Every row comes from one small tree of marks. The marks that hang from a mark follow it in brackets, in alphabetical order. Every link used is in the known rows. Which tree was each row made from?
Known rows
T{Q}: [ -4 -14  15   5 -19   0  14 -23 -12  -4  17  -3   2  12 -22  10   4   7
 -32  -1  10   5 -18   8   8  11 -19  -9   9 -27]
Z{R{B} X}: [-36   6  -9 -17   2  24 -20  21  -5   1 -64  -7  26  29  15  -4  30 -10
  40  32 -32  -9   5  -7  38 -11  17  31  -4  -7]
K{B}: [-11 -14  20  15  12   1   2   0  22 -14  10  -1  -3 -19 -25   6 -30  13
 -13   0  -2 -18 -14   3   6   9  -5   7  10  -1]
Q{N{B{R}}}: [  8  16 -14  13   6  27 -17 -20  15  13   6  10   4  11 -22  -6  22 -16
   1   0   2  16 -23 -15  15  -7   7  32   0  10]
Z{R{B{C D N}} X}: [-57  -1   4   3  -4  12 -12  21  -6  10 -45   9  14  35  18  17  36 -15
  47  29 -48 -11  -5  -8  44 -10  38  41 -12   6]
K{B{R}}: [-21 -16  11  24   3   9 -11  -1  26 -10  18   3  13 -15 -25   3 -17  23
 -12   9  -9 -24 -14  -2  25   1  -2  19   5   6]
D{B{R}}: [ -4  14   2   6  -6   8 -48  -6  14   8  14   5  17   7 -11  15  25 -16
  10  13  -9 -34 -12  -1  29   1  22  46 -14  -5]
A{W{M{R{B Z}}} Y}: [-30   7  -2  -1  -6  -7 -33  10 -13   3 -48 -18   7  -6  15 -19  11  -7
  13   9 -15 -10  19  17  28 -31  17  16  15  10]
A{W{M{R{Z{X}}}} Y}: [-33   5 -13 -13  -1  -2 -33  13 -11  13 -51 -23   5  -2  18 -22  16  -4
  13  14 -34 -17  30  25  25 -41  22   6   5   3]
D{B}: [  4  14  11  -3   1   0 -35  -6  10   3   4   3   2   2 -13  17  13 -26
  10   3  -1 -29 -13   7  10  10  21  35 -10 -12]
K{B{C D}}: [-31 -32  27  30   3 -12   0   3  17  -2  22  15  -7 -22 -22  22 -25   4
  -2  -5 -23 -25 -35   9  12  19  14  10   1   2]
A{Y}: [-22   1   8  -7  21   1   5  17  15   7 -11  -8 -13 -13 -11 -10   1  -9
  -4  12   5   9  13  14   9 -12   6  10   4  -9]
Q{N{B}}: [ 14  17  -7   6  13  20  -9 -20  14   9   0   9  -8   7 -24  -4  13 -22
   1  -6   8  19 -23 -11   2  -2   6  23   4   5]
B{C{X} D N R{Z}}: [-65 -32  13  44 -33 -12 -22  21  -3   7  38  43   8  11  -2  43  31   2
  26  -4 -55   5 -21  -7  32 -11  73  50 -26  34]
W{M{N{B}}}: [ -5  13  -4  34 -16  24 -19  -8   9  12 -17  -3  -4   6   4  -6  -6 -22
 -15  -3  19 -19  -2 -15  17 -31   5   5 -18   1]
M{N R{B{C D}} W}: [  9  -5  -9  19 -33 -15   8   9 -25  28 -24 -17  35  26  15  26  30 -44
  -2  17   3 -10 -16 -52  47 -19  31  44   3   3]
T{Q{N}}: [ 14 -11  11   4  -7  12   6 -34  -5   3  15   3   7  21 -33  11  15   4
 -35   0  18  27 -31   2  11  15 -15  -7  12 -15]
W{M}: [ -2   8  -7  12  -8  20 -24  -7   4  13 -13   4   4   3  10  -9  -4  -7
  -4  -2  12 -12   5   5   8 -22  -3  -8 -11   6]
B{N}: [-13  10  16  19  -2  -5  15  -1   7   3  22   9 -21  14   1  19   5   1
   0   5  -2   4  12  -8   3 -10  13  17  -4  22]
B{C}: [-24 -21   5   0  -7 -15   2 -25 -10  16  16  -1  -8   0  -8   4   0 -13
  13  -6   1   1 -20  15   9  24  -1   4 -13  -2]
Z{R{B{C D}} X}: [-51  -6  -4  -7  -4  15 -20  23 -10   8 -56   4  26  28  18   9  33 -17
  47  27 -47 -13 -11  -3  42  -4  31  33  -9  -5]
M{N R{B{D} Z}}: [  4  -8   5  30 -25  -2 -19  41   0   6 -42 -12  24   9  14  11  20 -26
   2  11  -6   7 -21 -40  34 -23  54  37  19   2]
Y{A{W{M{N R{B}}}}}: [-10  21   8  21 -20   1 -11 -25 -16 -13 -18   9  -2  16  30 -10 -21   5
  13  28   6 -17 -15  -6  23 -32   2  11  34   6]
C{B{D N R} X}: [-52  -1   0  50  11   5 -22  22  11   2  42  51  38  19  -2  42  43  46
  13  -8 -45   8  23 -16   6 -45  65  22 -31  25]
R{B{D}}: [ -5   6  20  32 -11  -4  -7  25  11 -23 -21  19  26   4   5  20   7 -12
  14   1   8  -4 -24 -19  12   6  23  32  19  16]
Q{N{B{D}}}: [ 12  16  -5  16  10  17 -10  -7  15  10   0  20  -6   6 -18   6  16 -22
   3  -6  -7  16 -27 -14   3  -6  19  25   3   8]
N{B}: [-16  18   0  10  -7   6   6  -6   3   1   2   2 -24  -3 -11  -6  -2 -23
   6  -9  -3 -14  -5  -4  -1 -11   0  27  -4 -15]
R{B{C{X} D} Z}: [-36 -27  26  21 -27 -17 -28  33  -3 -26 -34  23  25  -1 -14  17   2 -26
  38 -15  -2  18 -47  -5  18  20  58  53  14  14]
T{Q{N{B{D}}}}: [  4  -4  11  17 -11  13   7 -28  -2   3  16  10  -2  18 -33  15  17  -9
 -31  -6   5  16 -39  -2  10   7  -4   8  10 -21]
W{M{N{B{D}} R}}: [ -1  13 -12  32 -19  24 -23   5   4  30 -16  -3  -1   5  23  -1  15 -26
 -15   2  -7 -26   5 -19  22 -52  20   8 -13  -6]
N{B{C D R{Z{X}}}}: [-54  -7  -6  23 -26   4 -23  10   5  18  -1  11  -7   5  -8   2  15 -30
  30  -2 -47 -22 -32   0  28 -10  41  58 -17  -5]
B{C{X} D N R}: [-56 -22  12  50 -26 -10  -6   8   1   9  57  46  12  13   7  54  40   9
  14   0 -50  -9  -9 -11  29 -14  53  36 -33  32]
Y{A{W}}: [-13  16   8   5 -11 -10   2 -26 -20 -19  -2  14 -14  10  21  -8 -28  17
  16  22  -7  -9 -15   6   8 -16  -3   4  33   4]
Q{N{B{C D}}}: [  0   6  -3  17   6  10  -8 -20   9  17   7  20 -10   6 -21   8  16 -30
   9  -9  -7  16 -38  -6   8   6  18  27  -4   7]
C{B{N R{Z}}}: [-48   1  -1  37  13   4 -32   2  14  24  22  16  14  31 -13   3  17  33
  24   5 -19  19   4  -8  19 -24  42  37 -10  27]

Write each row's tree
[-48  -5  -2  31 -25   2  -9   1  -2   6  26  27  -1  -5  -6  18  23 -19
  16 -11 -38 -24 -19  -5  17 -16  30  42 -26  -7]
N{B{C{X} D R}}
[-34  -5  36  43 -19 -17   6  12   6 -21   7  34  14   8  -1  46  17 -15
  20  -7   2   2 -21 -15  15   9  39  43   0  30]
R{B{C{X} D N}}
[-21  -1  12  -4 -14   6 -33  35  13 -21 -73 -12  30  15 -14  -8   0 -22
  37  11   4  12 -23  -2  23   6  41  57  20   9]
R{B Z{X}}
[-27  -5   4  12  -4   5 -13  21 -16  -5 -33  19  11  13  18   5  18  -7
  30  14 -19   1 -16 -21  31  -2  19  24   9   2]
Z{R{B{D}}}
[-57 -28  23  27  -7  -1 -13  -6  25   5  21   2  -5  -2 -35  14 -15  11
  10  11 -23 -16 -24   8  37   9  23  47  -6  19]
K{B{C N R{Z{X}}}}
[-54 -12  -2  29 -30   2 -21  10  -3   4  12  25  -2  -5 -11  11  18 -22
  24 -15 -41 -14 -28  -3  19 -14  44  52 -20  -7]
N{B{C{X} D R{Z}}}
[-23 -11  34  43   7  -7   9  17  29 -12  26  23 -16 -11 -17  33 -22  15
 -11   1 -24 -20 -13  -7   7  -5  23  20   8  18]
K{B{D N}}
[-27  12  -8  34 -18  11 -10  13  10   7  12  19  -4   1   1   6  15 -14
   9  -1 -35 -27 -15 -14  16 -24  24  42 -10  -4]
N{B{D R}}
[-25   8  -9  -4   0  -6 -23   1 -15  11 -30 -17   1  -5  21 -17  15   0
   3   9 -22 -18  30  21  22 -37   6  -2   6   5]
A{W{M{R}} Y}
[-21   8  -7   8  -4  -6 -20   3 -10   9 -33 -22   6  -2  19 -13  13  -3
  -8  12 -16 -18  29   7  29 -39  12  -2   2   8]
A{W{M{N R}} Y}
[  0   1 -16  10 -18  26 -38  12   4  31 -43 -19  12  10  18 -11  13 -19
  -4  10  -7 -11   8  -9  28 -45  28   6 -11  -3]
W{M{N R{Z{X}}}}
[-24   7   1  14  -3  -6 -20   2  -7  -4 -33 -15   7  -3   9 -11   1  -1
  -8   7  -5 -16  21   9  27 -28  10  -5   0  14]
A{W{M{N}} Y}
[ -7   3  -6   5 -26 -17  11   4 -26  32  -6  -2  15  25  17  25  36 -39
  20  15 -11  -8  -4 -29  33 -18  26  54   7  10]
M{R{B{C D N}} W}
[  6  -1  10   9 -10  15  10 -37  -3   3  16   3  -3  18 -38   8  15  -8
 -32  -6  16  20 -34   0  10  10 -14   6  10 -22]
T{Q{N{B}}}
[ -7 -11   8  13 -17  14   3 -46  -5  11  25   4   1  21 -39   8  21  -8
 -27  -3  12  17 -42   3  23  15 -14  15   4 -20]
T{Q{N{B{C R}}}}
[-22 -19 -11  30 -22   5 -39  41   5   6  -4  21  25   5   6   8  17   6
  18   9 -48  -3 -25 -13  29 -17  52  34   2  16]
B{D R{Z}}
[  8  -3 -10   6 -32 -10  11  -1 -30  19 -22 -22  38  24   8  21  31 -40
  -4  12  16  -2  -4 -48  44 -19  22  42  -4   0]
M{N R{B{C{X}}} W}
[-44   1   9  40  19  -2  -9  23   8  -4  34  48  21  13  -3  45  30  36
  13 -18 -37  13  23 -10 -12 -38  62  12 -25  18]
C{B{D N} X}
[-35  11 -13  11 -18  19 -22   7   9   7 -13  -4  -5   7 -13 -15  10 -20
  19   4 -25 -16  -9  -5  22 -21  21  53  -9  -8]
N{B{R{Z{X}}}}
[-21   8  28   9  -4 -13 -22 -24   9  16  30   8 -19  12 -19  33  16 -32
  18   2  -2 -25 -17  11  19  21  28  49 -19   3]
D{B{C N}}
[-16  20   4  11 -15   1 -10 -31 -17 -13  -7  16 -14  11  25 -13 -30  13
  15  22  -1 -14 -11  10  13 -26  -5  -1  27   6]
Y{A{W{M}}}
[  4  10 -13   9   3  26 -25 -14  14  11  -5   9   2  10 -26 -10  19 -19
   8  -1   0  23 -29 -13  17  -6  16  38   3  12]
Q{N{B{R{Z}}}}
[ 23   8 -14   9 -28  -5   9   8 -22  19 -33 -28  36  27  13  13  26 -38
  -9  20  18  -5  -1 -56  44 -26  18  41   8   2]
M{N R{B} W}
[  1  12  -7  12 -14  22 -28  -2   3  21 -23  -3  13   5  24  -9  16 -17
   3   5  12 -14   8  -4  17 -33   4   8   2   3]
W{M{R{B}}}
[-10   3  -4  11 -17  18 -28  -8  -3  18 -16   2  16   1  19  -2  22 -17
   5  -1  10 -12   8   2  17 -29   9   9  -6   0]
W{M{R{B{C{X}}}}}
[-40 -23  37  43   1 -17  12   0  21  -1  36  22 -22 -12 -21  35 -21   5
  -2  -3 -25 -22 -26   3  15  13  22  23  -1  16]
K{B{C D N}}
[-48 -38  -6   4 -27  -1 -32  -4 -13   4  13  12  26   0 -15   3  20   0
  23  -7 -21   9 -21   7  31   6  32  33 -23   7]
B{C{X} R{Z}}
[-53 -35 -11  20 -27  -3 -41  23   3  24  -3  15  27  11   3  13  25  -9
  36  12 -61 -10 -38   6  42   1  57  42 -17  12]
B{C D R{Z{X}}}
[-43  -7  15  11  -6  -2  -2  -5 -19   3 -14  14  -5  22   8   6  17 -14
  34  12  -3   9 -13 -14  37   8  10  32   2   9]
Z{R{B{C N}}}
[-12  13  31  46 -12  -9   4  24  15 -20  -7  26  10  15   6  33  10 -11
  13   4   5  -1 -16 -25  13  -1  31  43  16  31]
R{B{D N}}
[  2   1 -15 -15 -23 -12   6  -9 -31  31 -16 -19  23  19  10   6  29 -39
  18  13   6  -4  -4 -21  31 -10   6  44   9  -3]
M{R{B{C}} W}
[-45 -10  16  21 -10  -4  -5   8 -17   4 -14  23  -3  21  15  14  21 -12
  36  12 -20   2 -20 -17  36   5  24  34   1  11]
Z{R{B{C D N}}}
[  1  -4   6  21 -15  18   2 -28   0   5  21  12   6  21 -32  14  22  -4
 -31  -1   1  13 -38  -6  19   4  -3  13   9 -18]
T{Q{N{B{D R}}}}
